Each row was made from one small tree. Brackets hold a mark, then the marks that hang from it, in the order of their numbers. Every link used is in the known rows. Write each row's tree.
Known rows:
[k_715 [k_82 k_274 [k_766 k_626]] k_314]: [-14 -13  13 -12  -5   6   7  17 -12  12  10 -11  12 -13  -5   2   8  -4
  16   3  -4   1  -8  -7 -10  -6  27 -41  -4 -18  32  15  28  -1  -1  22
  14  -4   4]
[k_766 [k_82 [k_274 k_975]] k_626]: [-22 -26   2  -6   7  13   2  20  -8  -6  22   8   1 -22   2   9   1   1
  14   7  11  -1 -14 -13 -12  -9  27 -18  -2   4  33  12  10 -16  10   7
   0  -6  18]
[k_715 k_82 k_314]: [ -5   3   9 -19 -18  -3  -6   7 -11  17  -3  -3  12  -1  -1  -6  11 -13
  17  -4   2   8   9  -5   1  -3  15 -28  -5 -11  18  11  31   0  -9  17
  13  -3 -10]
[k_766 k_82 k_626 k_763]: [-14 -26  -6   8  -9   2  -6  23 -11  15   3  19  -7 -33  -8   0  15   3
  16  12 -10 -20 -15   1   2  -9  16 -13  -1   9  34  15  13  -5   1   7
   2  -1   9]
[k_82 k_274 [k_766 [k_626 k_352] k_763]]: [-21 -21 -12  12   1   1   9  24  -7  18   3  -1  -7 -44  -7  -5  13   0
   0   8 -26 -16 -14  -4  -5  -8  25 -25   4   8  44  16  16 -16   4  11
   6 -15   5]
[k_940 [k_352 [k_626 [k_766 k_82]]] k_779]: [-12 -12 -30  16 -17  -3  -1  -7  -5  30 -15  29 -22 -30  14 -15  23  -6
  -7  10 -24 -14   5 -13   0  -5  31  -9   7   7  39  16  11  -9  -3  -2
  -2 -10 -15]
[k_82 [k_274 k_975] k_766]: [-15  -6   3  -8   4  12   8  17  -6   6  16 -14   9  -9  -2   3  -4   2
  -1  -4   5   3 -15 -25 -16  -5  20 -13   1  -3  27  10  25 -16  11  16
  -6 -12  -3]
[k_766 k_82]: [ -8 -13  -1   0  -7   7  -8  17 -10  14   4   7  -6 -17  -1  -2  10  -5
  10  -2   2   0   3 -14  -5  -2  18 -13  -2   9  22  13  24  -3   3   3
   0  -5  -6]
[k_715 k_314]: [ -7   5   7 -11 -12 -11  -5   5  -6  10  -6   0   5  -2  -4  -6  10  -9
  12  -4  -4  11  14  -6   6   2  12 -26   3  -4  11  11  26  -4  -9  14
  14  -3 -17]
[k_766 [k_82 k_274] [k_626 k_352]]: [-21 -30  -6   5   4   6   1  20  -5   5  10  10 -14 -40   3   0  13  -8
  10   6  -8  -2   5  -8  -8  -5  34 -28   0  15  39  17  12 -14   7  -1
  10 -13  12]
[k_626 [k_352 k_940] [k_766 k_82]]: [ -3 -14 -28  14  -9   9   1   8  -8  22  -8  22 -22 -38  18  -9  20 -17
  -4   0 -20  -2   8  -9   0 -10  35 -21  -7  26  36  16  22  -4   7  -2
  -6 -19  -9]
[k_352 [k_626 [k_766 k_82 k_763]] k_940]: [ -9 -10 -33  17 -23   9   3   5 -11  17  -9  31 -18 -28  10  -7  21  -1
   1  11 -24 -20 -17  -3   0 -16  17  -6  -9  10  34  10  15  -6   7  -3
  -7 -14 -11]
[k_626 [k_766 k_763]]: [ -3  -8 -12   2 -18   0  -1  12 -14  26  -4  10   6 -23  -1  -4  10  -4
   5  -3 -10 -14 -17  -4  10 -14  13  -7   3   7  27   6  30  -1   0   5
  -8  -4 -15]
[k_766 [k_626 [k_352 [k_940 k_779]]] k_763]: [ -5  -8 -32  29 -18 -24   4  -6 -12  20 -33  22 -24 -56   4 -18  25   0
  -6  19 -30 -22  12  18   4 -20  26 -23  11  33  42  21  -4 -17 -11  18
   7 -18 -14]
[k_986 k_715]: [-10  -3   5  -9 -14   0  -6   1  -5  20 -12   9   4  -9 -11  -5   6 -11
  10 -11   1  14  11  -4   0  -7  10 -22  -1   1  21  11  23  -1  -5  12
   5 -12 -19]
[k_626 k_352 [k_766 k_763]]: [ -8 -12 -21   5 -13   0  -2  13 -10  32  -7  15  -5 -35   5 -11  14 -13
  -1  -3 -22 -12  -9  -4  12 -10  23 -11   0  16  36  11  28 -10   0   2
  -3 -13 -10]
[k_940 k_352 k_779]: [ -3   1 -13  10 -17 -24  -4 -10  -8  27 -23   7  -8 -28   2 -17  17  -2
  -7   5 -13  -7  24  -5   0  -6  17 -14  21  15  31  16  10  -8 -12  16
   5  -9 -26]
[k_715 [k_82 k_766] k_314]: [ -7   0   8 -13 -12   6  -1  14 -11  24   0 -12  10  -3  -4  -8  11 -10
  12  -4  -7   5  -1 -14  -5   3  20 -29  -8 -16  21  16  38   2  -5  21
   9  -5  -9]
[k_352 k_626]: [-14   4  -7   3 -10  -6   3   2   1   9 -15   2  -8  -6  -4 -12  13  -4
  -6   1 -13  -5  -2 -12  -3  -2  11 -17   0  -1  14  10  21  -4  -4  -3
  13  -7 -18]
[k_715 [k_82 [k_274 k_975]] k_314]: [-14  -2  12 -32  -8   6   0   7 -11   1  15  -5  24   2   5   4   0  -9
  20  -3  17  15  -1 -12 -10  -6  19 -24  -7 -14  24   8  23 -15   1  20
   7 -10   3]
[k_82 k_274]: [ -8  -4   2  -5  -6  -5   2   9 -10   4   5  -9   8 -15  -4   2   3  -1
   6  -5   6   3   6 -11  -9  -8  13 -20   8   5  22   8  23  -8   4   6
   2  -9 -14]
[k_975 k_274]: [-11   0   2  -6  -3  -2   1   8 -12   4   0   0   6  -7  -8 -11   5  -4
  -4  -2   5   1  -4 -11  -2  -8  15 -12   4   0  17  15  22  -8   1  10
   5  -8  -7]
[k_82 [k_274 k_975] [k_766 k_626]]: [-20 -15   4  -1  10  10  13  19  -5   1  13 -10   5 -18  -5   3  -2   2
  -1   3   0  -6 -22 -17 -14  -9  26 -24   3  -4  30  13  17 -12  10  17
   1  -6   8]
[k_766 [k_626 k_352]]: [-14 -14  -7   9   0  -9   2   9  -1  13 -14   6 -13 -33  -3 -13  16 -13
  -6   2 -20  -6   6  -1   5  -5  28 -30   5  15  27  17  17  -3  -6   3
  18  -8  -3]
[k_82 k_766]: [ -6  -2   0   5  -4   2   2  16  -6  22  -4 -11  -3 -14  -8  -7   7  -4
  -4  -4 -10  -4  -6 -18  -4   0  17 -19   3   1  21  13  33   0   2  11
   1  -6 -16]
[k_940 [k_352 [k_626 k_766]] k_779]: [ -9   0 -29  15 -20 -15   4 -18  -2  29 -28  20 -16 -24  11 -21  20  -5
 -18   7 -27 -13   7 -10   4 -10  26 -13  14   6  33  13  12  -7 -10   3
   3 -11 -27]
[k_940 [k_352 [k_626 [k_766 k_763]]]]: [-16  -5 -25   9 -22  -8   2  -2  -3  30 -19  20  -8 -23   2 -18  21  -3
 -11   6 -34 -23 -14  -8   7 -10  12  -6   5  -1  37   7  17  -3  -2  -2
   2 -10 -15]
[k_352 k_626 k_940]: [ -6  12 -18  15 -15 -12   7  -9   0   4 -27   6 -16 -14   2 -15  18  -1
 -12   7 -19  -6   6  -4  -6  -9   9 -21  -1   9  17  12  12  -3  -1   2
  10 -13 -25]

Write each row's tree:
[-19 -30  -3   3  -7   4  -3  25 -15   6  17  12   1 -35  -5   8   9   7
  22  11  -2 -15 -14   0  -7 -13  17 -15   2   8  39  13  11 -12   7   5
   0  -5  10]
[k_766 [k_82 k_274] k_626 k_763]
[  5   0 -35  21 -18 -12   6 -12 -13  27 -28  18 -21 -43  19 -17  20 -13
 -13   3 -22  -4  19   1   5 -17  35 -23   9  33  35  16  15 -11  -6   9
  -4 -20 -28]
[k_626 [k_352 [k_940 k_779]] k_766]
[  2   5 -29  20 -15 -19   2 -12 -10  20 -32  11 -23 -40  10 -17  21  -8
 -12   7 -19  -2  31   4  -2 -12  27 -23  11  32  31  18   8 -15 -10  14
   5 -22 -28]
[k_626 [k_352 [k_940 k_779]]]
[-12  -4 -20   6 -19   0   3   6  -7  22 -11  17  -4 -17  -1 -10  14  -2
  -2   2 -22 -19 -23  -6   8 -12  13  -8  -2  -1  26   5  25  -5  -1  -5
  -2  -7 -15]
[k_352 [k_626 [k_766 k_763]]]
[-14 -20  -5  -1  -9   6  -6  23 -18  11  19   8   5 -28  -3   7   8   6
  23   4   3  -7  -7  -8  -9  -8  11  -6   0   8  35   9  17 -16  10   4
  -6  -9   1]
[k_766 [k_82 k_274] k_763]
[ -3   5 -25  14 -19  -3  10  -9  -3  11 -24  14 -15 -16   9 -13  17  -6
 -14   3 -22  -9  -5  -6  -1 -16  18 -20  -2   7  20   9  19   2   1  -3
   1 -12 -26]
[k_352 [k_626 k_766] k_940]
[-20 -12   9 -26  -7  26   5  14  -9  18  13  -5  19  -5  -4   3  -4  -9
  14 -10  14  16 -14 -20 -21 -11  22 -22 -14 -15  39  10  27 -10   8  22
  -6 -21   3]
[k_986 [k_715 [k_82 [k_274 k_975] k_766]]]
[-11 -11 -23  26  -8  -6  10  13  -5  21 -20   8 -23 -49  -3 -16  24  -3
 -11  14 -41 -23  -6   5  -1 -12  24 -25   0  19  42  22  12  -7   1  16
   6 -18  -5]
[k_82 [k_766 [k_626 [k_352 k_940]] k_763]]
[  1 -13 -38  20 -16   2   0  -2 -15  27 -15  28 -27 -46  22 -11  22 -13
  -4   5 -18  -4  18  -4   0 -14  41 -18   2  34  40  19  13 -13   0   5
  -8 -19 -17]
[k_626 [k_352 [k_940 k_779]] [k_766 k_82]]
[-18 -18 -13  17  -3  -1   5  23  -5  26  -9   4 -16 -41  -9 -15  18  -5
  -5   9 -33 -21 -15  -3   3  -5  24 -22   2   9  39  19  20  -8  -2  11
   8 -11   2]
[k_82 [k_766 [k_626 k_352] k_763]]
[-10 -12 -25  11 -13  12   9   2  -9   4   2  18 -15 -23  15   0  14  -3
   0   5 -11  -4  -6 -12 -11 -16  25 -18  -7   8  31   9  15  -7  13  -9
  -7 -16 -11]
[k_352 [k_626 [k_766 [k_82 k_274]]] k_940]
[-13   5 -21  15 -17 -23   1 -18   0  22 -32  12 -18 -21   3 -22  22  -1
 -16  10 -25 -12  17  -7  -1  -4  18 -14  17   6  30  15   4 -11 -11   8
  12 -12 -26]
[k_940 [k_352 k_626] k_779]
[-20  -4  16 -41 -15  13  -3   0  -8   9  12   8  26   7   0   4  -2 -14
  30  -9  19  29   6  -7  -9  -7  18 -28 -14 -20  30   7  20 -15  -3  25
   6 -17   1]
[k_986 [k_715 [k_82 [k_274 k_975]] k_314]]
[-16  -7  15 -27 -15  14   0   9 -10  23  10  -5  19   0  -8   1   3 -13
  27  -9   3  24   7 -10 -13  -4  19 -36 -12 -24  33  12  32  -3  -2  25
   8 -17  -9]
[k_986 [k_715 [k_82 k_274 k_766] k_314]]
[-11  -9  -3   2  -8   3   5  22 -15  18  10 -11   6 -25 -10   1   5   8
   8   1  -8 -11 -15 -12  -9  -8  10 -12   5   0  33  10  25 -11   9  13
  -6 -11 -10]
[k_82 k_274 [k_766 k_763]]
[-24 -33 -13   7  -3   5  -3  25 -10  11  12  17 -11 -46   1   0  15  -2
  16  11 -14 -13  -6  -1  -5  -9  27 -19  -1  16  46  15   8 -20   6   2
   6 -14  15]
[k_766 [k_82 k_274] [k_626 k_352] k_763]
[-10  -3 -35  17 -27 -16   2 -13  -8  35 -27  25 -12 -32   6 -19  22   0
 -11  12 -33 -26  -4  -2   7 -14  19  -5  14   6  41  10   7 -13  -8   6
   0 -11 -23]
[k_940 [k_352 [k_626 [k_766 k_763]]] k_779]
[-17 -14 -22   8 -12   6  -2   4   0  24  -7  24 -18 -20   9 -13  21 -10
  -7   4 -26 -10  -6 -19  -1  -2  25 -10  -2   0  35  12  19   0   4  -8
   1 -10  -8]
[k_940 [k_352 [k_626 [k_766 k_82]]]]
[ -8 -23  -8  -4  -5  16  -1  19 -16  14  21   9   4 -21   7   9   4  -7
  14  -5   7   4  -7 -19  -6 -10  26 -15  -2   6  31   8  28  -6  13  -3
 -11  -7  -3]
[k_626 [k_766 [k_82 k_274]]]
[-10 -21 -17   3  -5  15  -4  17  -8  27   4  19 -15 -30  13  -7  14 -20
   4  -7 -13   0   0 -16   3  -3  36 -16  -6  17  33  15  31  -6   5  -6
  -3 -12  -2]
[k_626 k_352 [k_766 k_82]]
[-11  -3  11 -18  -9   8   2  16 -13  16  13 -17  17  -5  -2   2   5  -6
  18  -4   1   9  -1 -16 -13  -2  21 -31  -5 -19  27  11  35  -5   1  20
   7 -10  -6]
[k_715 [k_82 k_274 k_766] k_314]
[-13 -27 -16  -1  -1  18  -1  17 -11  19  17  12  -7 -32  14   2   9 -15
   8  -5  -6   6   0 -18  -4  -7  37 -19  -5  15  39  11  26 -13  12  -6
  -5 -16   2]
[k_626 k_352 [k_766 [k_82 k_274]]]
[-17 -26  -9  10   1   5  -4  19  -3  14  -2  15 -21 -37   2  -7  19 -14
   3   5 -17  -5   4  -6   0  -1  34 -25  -3  17  33  20  15  -7   0   0
  12  -9  10]
[k_766 k_82 [k_626 k_352]]
[ -8 -21 -15   1 -15  12  -8  23 -15  28  11  20   0 -26   2   1  11  -4
  16   0  -7 -13 -18  -9   5 -11  18  -3  -4   9  34   9  29  -5   6   0
 -14  -4  -4]
[k_626 [k_766 k_82 k_763]]
[  0  -1 -26  13 -12  -4   6  -3  -6  21 -20  12 -16 -34  13 -16  17 -18
 -13  -2 -22  -2   9  -4   4 -14  29 -25   1  25  30  13  23  -1   0   3
  -2 -18 -21]
[k_626 [k_352 k_940] k_766]
[-16 -15  -7  15   4   1   7  17   0  22 -11  -2 -18 -33  -5 -13  14 -10
 -11   3 -27 -10  -4 -10   0  -1  33 -31   2   9  31  22  24  -3  -1   9
  13 -11  -1]
[k_82 [k_766 [k_626 k_352]]]
[-10   1  14 -29 -23   3  -9   0  -7  24  -7   8  15   4  -8  -6   9 -19
  27 -10   3  24  16   0   1  -4  14 -33 -12 -16  22  12  29   2 -13  21
  13 -10 -13]
[k_986 [k_715 k_82 k_314]]
[-17 -19 -15   0  -7  17   4  11  -8   9  13  15  -6 -16   8   3   8  -5
   6   0  -5  -3 -14 -19  -9  -7  26 -15  -6  -2  30   7  23  -9  11 -13
  -4 -10  -4]
[k_352 [k_626 [k_766 [k_82 k_274]]]]
[-10  -3   4 -12 -20   5  -4  20 -15  30   2  -5  12 -11  -7  -6  14  -4
  18   0 -14  -7 -11  -6  -1  -1  12 -19  -9 -16  29  14  34  -3  -6  24
   5  -6  -6]
[k_715 [k_82 [k_766 k_763]] k_314]
[-16 -24 -12 -10  -8  24  -2  24 -17  13  30  17  10 -23   8  12   0   1
  19   0   9  -8 -28 -16  -6 -15  22   2  -6   5  41   5  21 -21  16   4
 -21 -10  10]
[k_626 [k_766 [k_82 [k_274 k_975]] k_763]]
[-18 -17   0 -13   3  16  -3  19 -10  -1  25   4   6 -14   5   9  -1  -1
  15   0  16   7  -7 -21 -15  -5  22  -9  -2   5  29   9  16 -20  12   6
  -7 -11   8]
[k_766 [k_82 [k_274 k_975]]]
[ -8  -9   3  -7  -7  11   6  19 -15  18  10 -20  12 -16  -2   0   4  -2
   7  -5   3  -1 -10 -20 -17  -8  21 -24  -3  -8  31  11  34  -2   7  13
  -2 -11  -6]
[k_715 [k_82 k_274 k_766]]
[ -9  -2  11 -23 -13  -1  -2   8 -13   9   8 -10  21  -4   1   2   6  -8
  23  -4   9  13   9  -6  -7  -5  16 -30  -3 -12  24   7  28  -6  -4  16
  12  -8  -7]
[k_715 [k_82 k_274] k_314]
[-11  -9  10  -7  -8   3   4  16  -7  19  -3  -8   5 -11  -7  -6  13  -8
  11   3 -12  -2  -9  -6  -2  -2  25 -39  -6 -17  25  19  32   6  -7  22
  17   1   0]
[k_715 [k_82 [k_766 k_626]] k_314]
[-14 -22  -7 -13   0  25   0  18 -13   6  29  12   8 -15  11  11  -3  -6
  12  -5  13   5 -18 -23  -9 -11  30  -8  -6   5  33   5  24 -16  16   1
 -16  -9   7]
[k_626 [k_766 [k_82 [k_274 k_975]]]]
[-13 -15  -3  14  -7  -1   5  22  -9  21  -4   0  -4 -30 -15  -6  12   6
   2   8 -21 -24 -24  -3   2  -8  14 -18   4   1  31  16  23  -1   1  16
   4  -2  -3]
[k_82 [k_766 k_626 k_763]]
[  0   4 -41  24 -30 -13   8 -14 -13  23 -29  26 -16 -32  10 -15  22   4
  -8  13 -27 -23  -5   7   5 -22  17 -10   6  16  33  11   7 -12  -5   7
  -6 -15 -31]
[k_352 [k_626 [k_766 k_763]] [k_940 k_779]]
[ -8  -5 -17  19  -6 -14   7  -1  -2   9 -27   9 -21 -39   3 -15  21  -9
 -12  10 -26  -8  13   5   1 -12  26 -33   3  23  29  19   9  -2  -3   8
  15 -16  -9]
[k_766 [k_626 [k_352 k_940]]]
[ -2  -4 -31  15 -19  -4   3   3 -11  26 -19  19 -12 -42   9 -14  20 -11
  -7   3 -29 -13   0   3   8 -19  22 -14  -1  26  38  13  19  -8   1   6
  -7 -20 -17]
[k_626 [k_352 k_940] [k_766 k_763]]
